(in the rows, 128 means zero)
Known rows, with every step that occurs:
loniv duzer fipa fabig diba satur: [137 133 112 134 103 120  33  94 115 133 131 144 157 106 162 111  97 100
 140  91 135 111 135 113 139]
diba satur zurep: [122 136 134 142  92 108 123 106  95 147 120 125 137  87 122 125  89 104
 139  94 138 111 151 100 145]
duzer loniv fabig: [120 139 162 135 113  94 115  90 106 143 140 159 148 106 158 117  96 113
 153  84 135 106 107 110 139]
loniv duzer fipa fabig diba: [129 141 107 124 121 118  69  89 120 144 133 127 150 115 156 114  93  99
 150  88 133 114 121 119 132]
zurep fabig fipa duzer loniv satur: [122 139 156 142 125  93 101 104  94 108 136 162 154 110 131 114  87 107
 162  87 136 115 129 113 139]
zurep fabig diba satur loniv duzer: [132 136 114 136  87 116 140  75  88 145 137 136 164 104 149 109 113 117
 145  78 127 120 111 123 145]
fipa duzer dema: [128 137 155 141 160 118 175 110  89 157 129 168 147 104 111 139 114 105
 160  80 150 116 133 107 137]
zurep fabig fipa: [127 145 140 131 103 101 225 108 122 152 120 145 153 110 130 100  85 113
 147 102 130 121 152 134 131]
dema duzer fipa fabig: [145 146 134 128 128 114  81 101 138 138 130 146 131 109 165 137  96 114
 146  76 162 115 109 125 131]
diba satur loniv: [139 136 133 142  98 114 143  93  92 139 131 151 159  99 161 123 116 119
 147  80 136 113 101 132 148]
diba satur: [138 131 136 141 100 116  96 108 101 132 126 162 154  94 147 119 100 109
 144  92 140 110 136 111 143]
fipa fabig diba: [125 142 108 129 116 116  96  98 105 150 129 133 155 116 156 115  91  91
 150  96 129 113 127 121 133]
fabig diba satur zurep: [117 134 125 139  94 110 101 102  91 146 120 115 142  93 124 119  87  98
 138  98 131 110 155 102 143]
duzer dema: [120 137 144 141 144 116 188 106  84 151 130 175 141 102 126 141 111 109
 159  83 143 112 120 110 142]
loniv fabig diba: [116 136 132 127 125 102 108  91  96 152 132 132 159 112 149 106 100  97
 149  98 124 107 123 112 135]
fabig diba: [119 136 120 128 120 116 114  97  91 143 129 133 154 111 138 112  93  97
 153  95 127 112 130 120 135]
satur zurep fabig: [123 143 149 141 107 104 165 109 102 144 119 124 147 101 122 112  76 117
 140 104 137 118 164 118 141]
fabig diba satur loniv: [135 134 124 139 100 115 120  89  89 139 132 142 163 105 163 117 113 112
 147  84 130 113 105 134 146]
fabig diba satur: [131 129 123 137 104 118  64 102  95 131 127 149 160 103 150 110  96  98
 144  97 131 109 142 114 141]
loniv fabig fipa duzer dema satur: [116 137 154 140 157 117 252 113 107 184 125 141 143 106 130 149 107 105
 158  88 127 112 114 106 136]
dema duzer fipa fabig diba: [130 141 117 124 129 117  59  93 119 139 131 129 144 117 158 121  91 100
 148  87 143 113 121 126 130]
zurep fabig: [131 141 151 139 116 109 159 111 105 136 124 149 156 107 137 109  84 121
 146 102 139 118 152 127 138]
zurep fabig diba satur loniv: [135 135 128 141 100 114 120  90  91 136 130 141 166 107 163 111 107 115
 145  88 130 114 116 138 146]
duzer dema satur diba: [105 137 139 139 146 125 231 124 107 176 124 170 140 109 159 151  97 108
 147  91 125 112 109 107 143]
satur loniv: [132 141 135 137 109 111 188  92  91 148 132 145 152 102 153 126 116 121
 154  77 136 116  91 136 145]
duzer fipa fabig: [142 146 129 130 127 115  91 105 143 141 129 148 138 107 164 130  95 112
 148  84 151 114 114 120 134]
fipa fabig: [136 147 121 135 110 112 135 109 119 154 128 151 147 106 161 130  96 102
 149  88 142 114 117 118 136]

Rows:
[130 130 140 138 110 110  36  95 101 134 132 149 165 108 154 106  95  97
 143  94 133 107 141 109 138]
fipa duzer loniv fabig diba satur
[123 143 156 138 108 106 131  99 114 137 130 141 145 110 121 113  74 110
 156  84 141 122 150 126 131]
satur zurep fabig fipa duzer loniv
[119 136 131 139 131 118 194  92  80 157 136 169 143 101 122 137 117 111
 158  74 139 116 113 104 143]
loniv duzer dema
[114 138 127 133 113 110 117  99  93 143 123 114 155 113 128 103  77 101
 144 107 125 115 160 121 136]
satur zurep fabig diba
[129 141 141 130 100  90 210  93 119 164 128 146 157 106 153 106 110 110
 145  90 126 112 113 126 136]
diba satur loniv fabig fipa
[141 137 157 123 142 115  83  95 126 120 132 145 123 103 140 136  98 129
 149  71 167 115 111 127 131]
dema duzer fipa
[128 139 157 139 118 115  96  99 104 130 136 157 145 108 131 123  85 111
 162  76 147 118 129 122 133]
fipa duzer loniv
[139 133 122 134 109 119  23  98 113 128 129 146 152 108 165 118  94 101
 139  90 145 110 135 120 136]
dema duzer fipa fabig diba satur
[116 141 151 146 122 111 205 113  99 157 118 122 141 103 123 127  79 115
 144 104 131 116 156 114 142]
duzer dema satur zurep fabig
[138 144 155 131 131 107 187 113 122 157 121 137 160 110 110 106  94 107
 150  93 143 124 162 124 126]
zurep fabig fipa duzer
[120 137 119 140  92 109  92 102  98 150 121 115 142  96 133 120  86  94
 137  98 133 110 152 103 142]
fipa fabig diba satur zurep
[123 137 155 142 129  98  80 103  86 106 138 165 150 105 131 124  94 106
 165  81 139 112 116 106 141]
fipa duzer loniv satur
[110 139 145 141 105  94 111  98  79 123 131 129 127  95 119 134  84 106
 151  82 141 111 126 103 144]
dema duzer loniv satur zurep
[132 130 129 140 103 116  64 104  98 128 125 147 165 107 151 102  88 103
 139 104 131 112 156 119 140]
zurep fabig diba satur
[124 136 123 137 100 111  71 101 110 143 121 113 138  96 134 120  85  99
 137  96 137 110 151 104 141]
duzer fipa fabig diba satur zurep
[125 143 137 135  92  99 206 108 120 153 117 131 149 104 124 101  80 110
 140 105 129 120 166 127 135]
diba satur zurep fabig fipa
[141 136 122 137 106 117  91  88 107 136 132 139 159 107 173 118 111 114
 145  81 136 112 102 135 144]
duzer fipa fabig diba satur loniv
[127 142 153 135 112 110 128  98 113 136 134 154 146 110 128 117  83 109
 161  78 143 120 133 127 130]
fabig fipa duzer loniv
[109 139 144 143 134 116 219 112  93 177 119 110 128  94 108 151  94 103
 150  90 132 113 135  97 141]
fipa duzer dema satur zurep
[119 136 151 143 159 127 234 116  98 175 125 142 140 104 127 156 106 107
 160  85 132 113 115 106 138]
fipa duzer dema satur
[120 143 151 127 103  89 188  90 119 154 133 152 143 110 146 112  93 110
 151  84 135 114 117 127 130]
dema duzer loniv fabig fipa
[138 133 119 135 108 120  30 101 117 130 128 147 156 107 164 113  93  99
 141  95 137 109 138 115 138]
duzer fipa fabig diba satur
[111 138 138 136 132 105 148 121  98 137 129 181 150 107 157 129  97 105
 147  93 131 110 113 103 146]
loniv satur diba
[113 138 128 135 118 105 106 100  87 134 125 117 156 112 128 103  79  99
 146 107 123 114 156 116 139]
loniv satur zurep fabig diba
[131 135 110 135  87 117 141  74  86 148 139 137 160 101 148 115 118 114
 148  72 127 118 101 120 145]
fabig diba satur loniv duzer
[108 140 141 141 129 113 241 111 100 181 117 108 128  96 106 146  92 102
 150  91 129 114 138 101 139]
fabig fipa duzer dema satur zurep
[109 138 136 135 132 123 217 125 114 172 123 159 142 108 164 144  91 108
 145  94 124 112 110 111 141]
dema satur diba
[147 144 118 132 110 117  82  92 138 142 134 145 145 106 171 127 105 116
 145  75 147 116 104 121 138]
diba satur loniv duzer fipa fabig
[125 139 169 135 125  95 106  93 109 147 139 154 152 108 147 117  99 110
 153  82 140 109 115 108 135]
fipa duzer loniv fabig
[142 135 134 128 118 119  94  81 126 128 137 140 140  98 148 121 112 131
 149  69 146 116 101 120 141]
diba satur loniv duzer fipa
[126 139 135 140 117 119 233  97  96 163 129 130 147 103 159 141 113 121
 156  79 125 114  81 133 145]
dema satur loniv
[113 136 136 129 118 102  83  85  96 142 138 138 156 116 154 107  91  98
 153  93 124 107 119 115 135]
duzer loniv fabig diba
[110 139 145 136 129 103 138 117 107 134 131 181 150 113 154 124  89 104
 151  88 131 114 119 109 141]
fabig fipa duzer loniv satur diba
[116 136 141 129 126 104  76  87  98 145 137 135 159 117 146 106  93  97
 153  92 128 109 126 114 133]
fipa duzer loniv fabig diba
[130 142 106 125 119 118  78  84 118 145 134 124 152 117 162 114  99 102
 150  85 132 115 111 125 134]
satur loniv duzer fipa fabig diba
